Known rows, with every step that occurs:
Q > Z > P > B > G: [ 1.60 -0.94 -0.19 -1.96 -0.01  1.45 -0.40  2.59  0.28  0.87  3.71  0.97
  0.45  2.01 -2.10 -1.17  2.04  4.04 -1.94 -2.44]
C > G > Z > P > B: [ 1.70 -0.65  0.96 -5.18 -0.24  4.13  1.86  1.54 -0.88  0.65  4.43  1.76
  0.60  3.24 -2.26  1.22  0.85  3.33 -3.31 -0.98]
D > K > Q > Z > P: [ 1.56  3.00  0.99 -2.32  0.67  0.63  0.02  1.16  0.02  1.07  1.64  3.03
  0.65  2.46 -0.36  0.38  6.55  3.97 -1.26  0.11]
D > Z > P > C > G: [ 1.83 -0.02  1.06 -4.69  1.51  4.57  0.95  2.44 -1.84  2.05  0.80  2.64
 -0.79  1.62 -0.29  2.74  3.32  2.87 -5.19 -1.30]
B > P: [ 1.71  1.84  0.26 -1.31 -0.70  1.21 -3.17 -1.07  0.08  1.26 -0.47  1.90
 -2.66  1.57 -0.69  1.83  2.52  3.51 -1.96  0.16]
Q > Z > P > B > D: [ 0.81 -1.06  1.38 -1.04 -1.79  2.59 -1.22 -0.14 -0.59  0.96  3.91  2.32
  0.68  1.02 -2.01 -1.87  2.14  2.48 -2.45 -0.16]
Z > P: [ 4.41  1.97  1.08 -2.88 -1.21  1.15  0.09 -0.04 -2.32  0.99  1.75  2.55
 -0.34  0.11 -0.33  2.43  3.16  2.52 -1.68 -0.03]
G > Z: [ 0.89 -0.09 -1.35 -2.26  0.05  2.07 -0.91 -1.55 -0.28  1.66  2.57  1.43
 -0.45  2.56  0.24  0.86  1.64  0.82 -0.93  0.42]
G > Z > P: [ 2.93  1.34 -0.49 -2.33 -0.14  2.55  0.80 -0.75 -1.73  1.92  3.06  1.54
 -0.68  1.58 -0.74  1.60  3.00  1.57 -1.60  0.25]
Q > K > P: [ 1.32  0.25  0.03 -2.63  0.74  0.05  2.10 -2.29 -0.43  0.42  2.07  2.49
  0.88  2.44 -0.84  1.70  1.75  3.54 -0.37 -0.08]
D > Z: [ 0.91  0.35 -1.00 -2.01  0.63  2.02 -0.88 -1.24 -0.11  2.17  0.07  2.00
 -1.36  2.06  1.08  2.30  2.76  1.19 -2.68 -0.48]
Q > Z > P: [ 3.50  0.85  0.81 -1.84 -0.61  0.70 -0.16  1.65 -1.53  1.57  2.97  2.69
  1.09  0.04 -0.58  0.29  4.79  2.65 -1.33  0.36]
K > G: [ 0.54  1.77  0.42 -3.90 -0.53  0.75 -1.25 -2.07  1.25  0.87  1.15  3.80
 -0.52  1.39 -0.04  2.51  1.43  4.01 -1.07 -1.64]
K > Q: [ 1.80  2.10  0.56 -3.65  0.76  0.74 -1.16 -2.48  0.76 -0.27  0.88  3.27
 -0.42  1.86  0.90  1.60  3.54  3.45 -0.22  0.31]
P > C > G > Z: [-0.11 -1.85 -0.28 -4.96  1.04  4.33 -0.61  1.46 -0.48  1.37  2.81  1.87
  0.20  3.12 -0.07  0.55  0.94  1.80 -2.86 -0.03]
K > Q > Z: [ 0.94  1.12  0.30 -2.56  1.34  0.39 -1.37 -0.75  1.61  0.40  2.03  3.31
  0.70  1.78  0.83 -0.47  5.28  3.56 -0.06  0.61]
P > C > G: [ 1.23 -1.37  1.32 -5.52 -0.08  3.03 -1.29  2.33 -0.95  0.44  1.38  2.98
  0.77  1.64  0.30  1.31  0.96  2.89 -2.97 -0.34]
D > K: [ 0.73  0.97  0.00 -2.65 -1.80  0.59 -1.97  0.41 -0.78  1.17  0.09  2.10
  0.15  2.87  0.44  2.01  1.68  1.69 -1.74  0.03]
C > G > Z > P > B > Q > K: [ 0.31  0.69 -1.03 -4.78  1.22  4.53  2.02  1.59  0.27  0.39  3.80  0.99
 -0.53  5.13 -2.46  0.89  1.76  3.56 -1.19 -1.53]
Z > P > C: [ 3.13  0.92  1.28 -3.11 -0.42  2.39  0.06  0.87 -2.57  1.11  2.00  2.70
  1.08 -0.15 -0.04  1.17  1.13  1.26 -2.84  0.40]
K > P > C > G > Z: [-0.73 -1.84  0.06 -4.44  2.50  4.54  0.89 -0.46  0.09  1.60  2.68  2.18
 -0.27  3.13 -1.05  1.37  0.50  4.01 -3.57 -0.56]
G > Z > P > B > D: [ 0.30 -0.72  0.01 -1.57 -1.26  4.48 -0.25 -2.54 -1.00  1.28  4.11  1.19
 -1.14  2.40 -2.22 -0.62  0.33  1.37 -2.68 -0.34]

Rows:
[ 0.37 -1.43  1.01 -3.94 -0.96  5.40  0.12 -0.33 -0.70  0.84  3.98  1.47
 -1.84  3.22 -2.90  0.21  1.47  3.72 -3.31 -1.25] : C > G > Z > P > B > D
[ 3.24  0.67  0.46 -4.70  0.05  3.49  1.12  1.38 -1.61  1.47  3.08  1.76
 -1.38  2.34 -1.45  2.41  3.98  3.86 -2.30 -0.78] : C > G > Z > P
[ 0.61 -0.69  1.17 -3.40  0.76  5.67 -0.71  0.45 -1.71  2.16  0.36  2.41
 -3.24  1.53 -0.96  1.57  3.86  3.28 -5.18 -1.32] : B > D > Z > P > C > G
[-0.35  1.93  1.90 -2.59 -1.13  2.87 -0.89 -2.46  0.13 -0.15  1.31  2.64
 -1.11  3.45 -1.61  0.35  2.07  3.60 -2.69 -0.85] : Z > P > B > D > K > Q
[-3.46 -2.12  0.15 -2.86  1.21  5.61 -1.12 -1.41  0.11  2.12  1.16  1.50
 -2.63  4.97 -2.10  0.47  1.17  4.00 -4.25 -1.05] : B > D > K > P > C > G > Z
[ 3.05  1.76 -0.09 -2.02  0.46  2.36  0.67 -0.54 -1.50  2.38  0.64  2.03
 -1.69  1.14 -0.05  3.02  4.02  1.79 -3.30 -0.64] : D > Z > P
[-1.00 -1.07  0.88 -3.62 -1.59  5.16 -0.26  0.68 -0.80  1.26  3.05  1.11
 -1.69  4.90 -3.09  0.40  1.35  3.42 -4.00 -1.65] : C > G > Z > P > B > D > K
[ 2.24  0.21  0.06 -3.07 -0.57  1.87 -0.14  0.92 -0.52  0.33  2.46  0.95
 -0.83  2.11 -1.92  1.07  0.37  3.92 -2.31 -2.91] : Z > P > B > G
[ 1.66  0.70  0.02 -2.33  1.30  3.62  0.71  0.41 -1.94  2.50  0.88  2.25
 -0.40  0.77  0.39  1.81  2.23  0.50 -4.48 -0.28] : D > Z > P > C
[ 1.42  0.01 -0.07 -2.92 -0.42  3.30  1.53 -0.56 -1.03  1.09  4.59  1.44
  1.24  2.47 -1.51  0.40 -0.09  0.94 -2.67 -0.35] : G > Z > P > B
[-0.02  1.66  1.45 -2.83  0.24  1.32  0.91  1.26  0.73  0.27  3.07  3.02
  2.62  3.38 -1.05 -0.63  3.39  3.39 -2.38 -0.40] : D > K > Q > Z > P > B
[ 1.56 -0.14  1.60 -2.15 -2.40  2.97 -0.91 -1.82 -1.34  0.40  2.64  2.09
 -0.62  1.06 -1.82  0.32  0.38  2.27 -2.79 -0.64] : Z > P > B > D
[ 0.10  0.35  1.54 -1.85 -3.03  2.84 -1.34 -0.73 -1.40  0.85  1.70  1.71
 -0.56  2.65 -2.02  0.51  0.44  2.04 -3.43 -0.89] : Z > P > B > D > K
[-5.01 -0.45 -0.57 -2.22 -0.94  3.98 -1.77 -3.37  2.46  1.59  2.55  1.99
 -1.25  5.43 -2.13 -0.36 -1.40  2.44 -2.87 -2.32] : P > B > D > K > G > Z
[-2.84  0.40 -0.85 -0.97  0.88  2.36 -1.60 -0.04  2.59  1.46  1.05  1.74
  0.18  4.51 -1.33 -0.06  0.57  3.90 -2.62 -1.35] : D > K > P > B > Q > Z
[-1.52  0.55  0.41 -2.59 -0.50  4.45  0.16 -3.88  1.10  1.43  4.06  2.40
 -1.61  2.73 -2.92  0.00 -0.03  3.51 -2.66 -2.34] : K > G > Z > P > B > D
[-0.94  2.14  0.46 -3.63 -1.16  0.62 -1.52 -0.85  1.21  1.40  0.11  3.23
 -0.48  3.01 -0.24  2.73  1.44  3.83 -1.78 -1.98] : D > K > G
[ 1.41  1.23  1.58 -3.14  0.84  1.51  1.06  0.11  0.85 -0.10  4.01  3.33
  2.57  1.55 -0.79 -0.88  3.40  3.57 -1.72 -0.09] : K > Q > Z > P > B
[ 1.88  0.83  2.30 -5.30  2.30  2.89  0.69  2.97 -0.18  0.29  2.76  4.08
  1.27  1.29 -0.50 -0.18  5.86  5.31 -2.41 -0.12] : K > Q > Z > P > C > G
[-0.75  1.20 -0.48 -4.05  1.96  3.03  3.03 -0.82 -0.35  1.55  4.50  2.78
  1.55  2.58 -1.51  0.18  1.24  2.15 -1.38 -1.14] : Q > K > G > Z > P > C
[ 0.29  2.63  0.39 -3.33  0.17  0.70 -1.25 -1.37  0.74  0.20 -0.12  2.74
 -0.57  3.56  0.78  1.95  3.51  3.17 -0.93 -0.13] : D > K > Q
[ 1.63  0.29 -0.27 -2.59  0.70  3.88  0.63  0.07 -2.11  1.98  3.43  1.66
  0.64  1.23 -0.39  0.24  1.17  0.25 -2.78  0.58] : G > Z > P > C
[-0.86  0.90 -0.11 -4.22  0.70  2.47  4.12 -1.47  0.71  0.78  5.74  2.43
  2.25  3.81 -2.56  0.31 -0.10  2.93 -1.20 -1.97] : Q > K > G > Z > P > B
[-3.66  1.08 -2.49 -3.45  1.84  3.31  0.54 -2.42  3.63  0.76  3.46  1.80
 -0.10  5.45 -1.41 -0.01 -0.95  2.67  0.06 -2.30] : P > B > Q > K > G > Z
[-0.05  1.49  0.06 -3.70  1.39  3.95  1.05 -1.15 -0.14  2.25  3.49  3.03
  0.08  1.48 -0.98  1.08  0.85  2.57 -2.76 -1.36] : K > G > Z > P > C
[-1.66  0.61  1.21 -4.43  0.26  5.31  0.24 -0.89  0.77  0.22  2.73  1.85
 -2.22  5.59 -2.77  0.48  3.13  4.97 -3.24 -1.66] : C > G > Z > P > B > D > K > Q
